Known rows, with every way that one mark hangs from another
J751[J551 J811[J85 J563]]: [ -1  22   5   9   5  -4  22  -3  25   7  47  14  18 -22  38 -31 -29 -24
 -30 -29   9  25]
J471[J62 J811[J594]]: [ 11   0 -10   0  12 -13  14 -14   6 -14  39  -7   0 -12   1 -24   1  -8
  -6 -29 -34  -3]
J811[J594 J751]: [ 22   7  27   1  22   9  35   1  24 -14  40  12  -3  -7  14 -28   3 -30
 -13 -35   5  11]
J286[J85[J811[J471 J563 J594]]]: [ 10  14 -13  17   3  17  24  -8  39  24  31  49  -1 -11  15 -25  -4 -28
 -26 -28 -10  10]
J471[J62 J811[J85[J286] J563[J393] J594]]: [ 15  21 -10  18   4 -27   9 -25  13 -14  52  18   4 -22  18 -35 -18 -17
 -20 -22 -35   7]
J811[J85[J286] J471 J563 J594]: [ 18  29  -1  29 -10   6  14  -4  55   3  21  56   0 -18  24 -36   0 -27
 -33 -29  -7  28]
J85[J286 J811]: [ 19  14   3  -6   1 -25  11 -14  16  -4  21  20  11  -3  23  10 -11  18
  -5 -15 -15  19]
J471[J811[J85[J286] J594 J751[J551]]]: [ 23  17  13  11  19 -11  25  -5  38 -10  58   3   6 -19  26 -28  -5 -25
 -15 -27  -9   8]
J594[J811[J85]]: [  1  -2  -5 -24  14  17  34  -3  25 -27  29  -8   1 -13  36 -29 -18 -22
   2 -19  10  12]
J811[J85[J286] J471[J62] J594 J751[J551]]: [ 34  21  18  15   5  -2  13 -18  48  -1  49  31  10 -21  35 -39   6 -42
 -37 -36  -4  28]
J471[J811[J85 J563 J594 J751[J551]]]: [ 14  20  17  19  23   3  36  -2  36  -3  67   4   3 -27  27 -48  -9 -46
 -21 -38   0   9]
J751[J551 J811[J85 J563 J594]]: [  2  24  10  21  10   0  27  -7  40   7  60  20  12 -21  35 -39 -21 -30
 -31 -38  10  22]
J393[J563[J811[J85 J471]]]: [  1   9 -17 -10   7  32  24  -1  33 -20   8  17   1 -16  10 -42  -7 -37
 -15   8   7  28]
J594[J811[J85 J471 J563[J393] J751]]: [  0  24  14  -4   8  23  40  -7  38 -22  36  16   7 -17  52 -59 -20 -54
 -24 -18  17  24]
J85[J286 J811[J471 J563 J594 J751[J551]]]: [ 21  38  24  29  -1 -15  21 -14  55  18  44  42  15 -13  40 -27   0 -17
 -33 -36  -2  29]
J551[J751[J811[J471 J563]]]: [  5  13  24   2 -14  17  19  -6  36   6  22  41  20   3  25 -27 -18  -8
 -21 -20   2  34]
J594[J811[J471[J62] J563 J751[J551]]]: [ -1  14   5  -5  -1   7  26  -3  30   2  31   1  15 -21  48 -52 -11 -34
 -26 -37   4  19]
J811[J594]: [ 17   2   2   2  14   5  26   3  18 -12  24   9  -5  -6   6 -20   0  -3
 -11 -29  -3   9]
J286[J85[J811]]: [ 14  -3 -14 -12  13   8  21  -6   8  10  28  21   2  -8  14  -2 -15 -12
  -9 -16 -11   3]
J393[J563]: [ 14 -12  -8 -10  12  14  21   5  12 -12  11  11   1 -12   2 -14  -4  -6
 -11  -3   0  17]
J551[J751[J811]]: [ 11  -2  27 -16   1  10  23  -8  19  -8  31  18  17   8  20 -11 -22   5
  -4 -16   3  24]
J563[J811[J471]]: [ -4  20 -15 -11  -1  11  20   8  17 -14 -10   3   3  -3  10 -34 -10  -8
 -13  -6  -5  17]

Rows
[ 13  25  -7  21   7 -18  20 -11  25 -16  42  20   1 -17  18 -31 -19 -10
 -18 -15 -22   9] => J471[J811[J85[J286] J563[J393] J594]]
[ 13  25  23   6 -16   5  15 -19  39  -4  31  52  22   1  37 -28 -30 -10
 -27  -7   1  41] => J551[J751[J811[J85[J286] J471 J563[J393]]]]
[  6  28  16   0  16  28  37  -5  45 -21  33  17  -3 -11  21 -58  -2 -60
 -18 -20  11  21] => J563[J811[J85 J471 J594 J751]]
[ 22  28  24  21  10  13  27 -24  32 -12  55  40   2 -23  30 -63  -4 -69
 -43 -33   1  27] => J811[J85 J471[J62] J563[J393] J594 J751]
[  9   8 -13  -2  12  13  25  -4  36 -20  24  22  -3 -15   9 -33 -11 -24
  -6   0  -1  20] => J393[J563[J811[J85[J286] J594]]]
[ 19  22  31   7  15  11  33 -20  45  -5  46  27   4  -3  24 -28  11 -36
 -19 -30   5  23] => J85[J811[J471 J594 J751]]
[ 14  10 -11  -3   5 -13  12  -4  19 -17  26   6   4 -15  15  -9 -12  -4
  -4  -9 -23   8] => J471[J811[J85[J286]]]
[ -1  30  -1  25  -4 -14  13 -18  26   9  40  21  19 -12  30 -46 -17 -13
 -47 -29  -9  25] => J751[J551 J811[J471[J62] J563[J393] J594]]
[  3  12 -11 -12  -6  10  20  -4  46 -18  10  15   6 -10  41 -26 -10 -15
 -10 -12  -1  22] => J594[J811[J85[J286] J471]]
[  6  23  14  -7  25   3  40  -4   6 -32  32  -6  -1  -1  16 -47 -21 -24
 -11 -11   5  11] => J563[J393 J811[J594 J751]]
[ 14  17   8   4  18 -16  21 -18  -1 -11  64  -7  12 -31  32 -48 -25 -42
 -28 -25 -14  10] => J471[J62 J811[J85 J563[J393] J751[J551]]]
[ 15  14   7  16  12  14  30  -2  32  -6  43  29  -6 -22  19 -39 -10 -35
 -20 -37   5  17] => J811[J85 J563 J594]
[  7  19  13  -4  23   5  37   7  21 -13  35 -12   2 -10  21 -45 -14 -23
 -11 -28   9  11] => J563[J811[J594 J751[J551]]]
[ 18   0   6 -12  19  12  29  -7  12   8  41  24   4 -10  20  -9 -11 -34
 -11 -21  -3   5] => J286[J85[J811[J751]]]
[ 13  15 -16  14   4   5  18 -24  20  16  38  43   3 -12  17 -31 -12 -27
 -33 -23 -19  10] => J286[J85[J811[J471[J62] J563[J393] J594]]]
[ 18  25  13  24  13 -12  26  -2  42   0  60  15   7 -26  30 -38 -10 -32
 -22 -35 -10  11] => J471[J811[J85[J286] J563 J594 J751[J551]]]
[  4  16  14  -7  21   9  43  -4  22 -18  53  -9  10 -23  58 -53 -34 -39
 -20 -25  23  18] => J594[J811[J85 J563[J393] J751[J551]]]
[ 14  13  28   0 -10   3  18 -12  33   0  41  45  20  -4  34 -17 -30  -9
 -13 -20   1  33] => J551[J751[J811[J85[J286] J563]]]
[ 13  19   2   6   7  14  27 -11  19  14  33  42   7 -12  26 -29 -15 -40
 -33 -15  -4  14] => J286[J85[J811[J471 J563[J393] J751]]]
[ 22  12  21   6   7  11  21 -12  30  -8  35  24   2 -10  14 -40  16 -43
 -28 -37  -7  18] => J811[J471[J62] J594 J751]
[ 22  27  16  12   7   4  19 -16  17  -3  46  20  14 -29  43 -58 -18 -52
 -49 -27   6  31] => J811[J85 J471[J62] J563[J393] J751[J551]]
[  1  20  12  -1   7  24  37   1  50  -4  38   7  11 -24  56 -57 -15 -52
 -26 -32  22  25] => J594[J811[J85 J471 J563 J751[J551]]]
[  3  21   2   4   2   6  16  -7  39   0  32  14  18 -13  35 -29 -14 -23
 -34 -19   8  30] => J751[J551 J811[J85 J471]]
[  7  15  -3  17  14   4  28  -4  31 -10  48  13  -4 -22  13 -38  -8 -31
 -12 -30 -12   6] => J471[J811[J85 J563 J594]]
[  1  27 -13 -11   9  13  25  -8  13 -32   8   4   2  -7  21 -47 -25 -23
 -20   6   3  24] => J563[J393 J811[J85 J471]]
[  3  12  15  -8  17  15  42   3  33  -9  51  -5   9 -26  55 -49 -25 -45
 -15 -35  23  17] => J594[J811[J85 J563 J751[J551]]]
[ -3  23   1   9   3 -19  20  -2   6   3  34   4  21 -11  33 -27 -35   4
 -33 -19   1  21] => J751[J551 J811[J563[J393]]]
[ -3  25   9   6   5  -3  24 -13  13 -13  41  25  12 -14  32 -32 -32 -29
 -26 -15   3  24] => J751[J811[J85 J563[J393]]]
[ 23  18  26  -7   8 -20  20 -16  18  -6  36  22  13  -5  31   1  -7  -8
  -7 -20  -7  20] => J85[J286 J811[J751]]
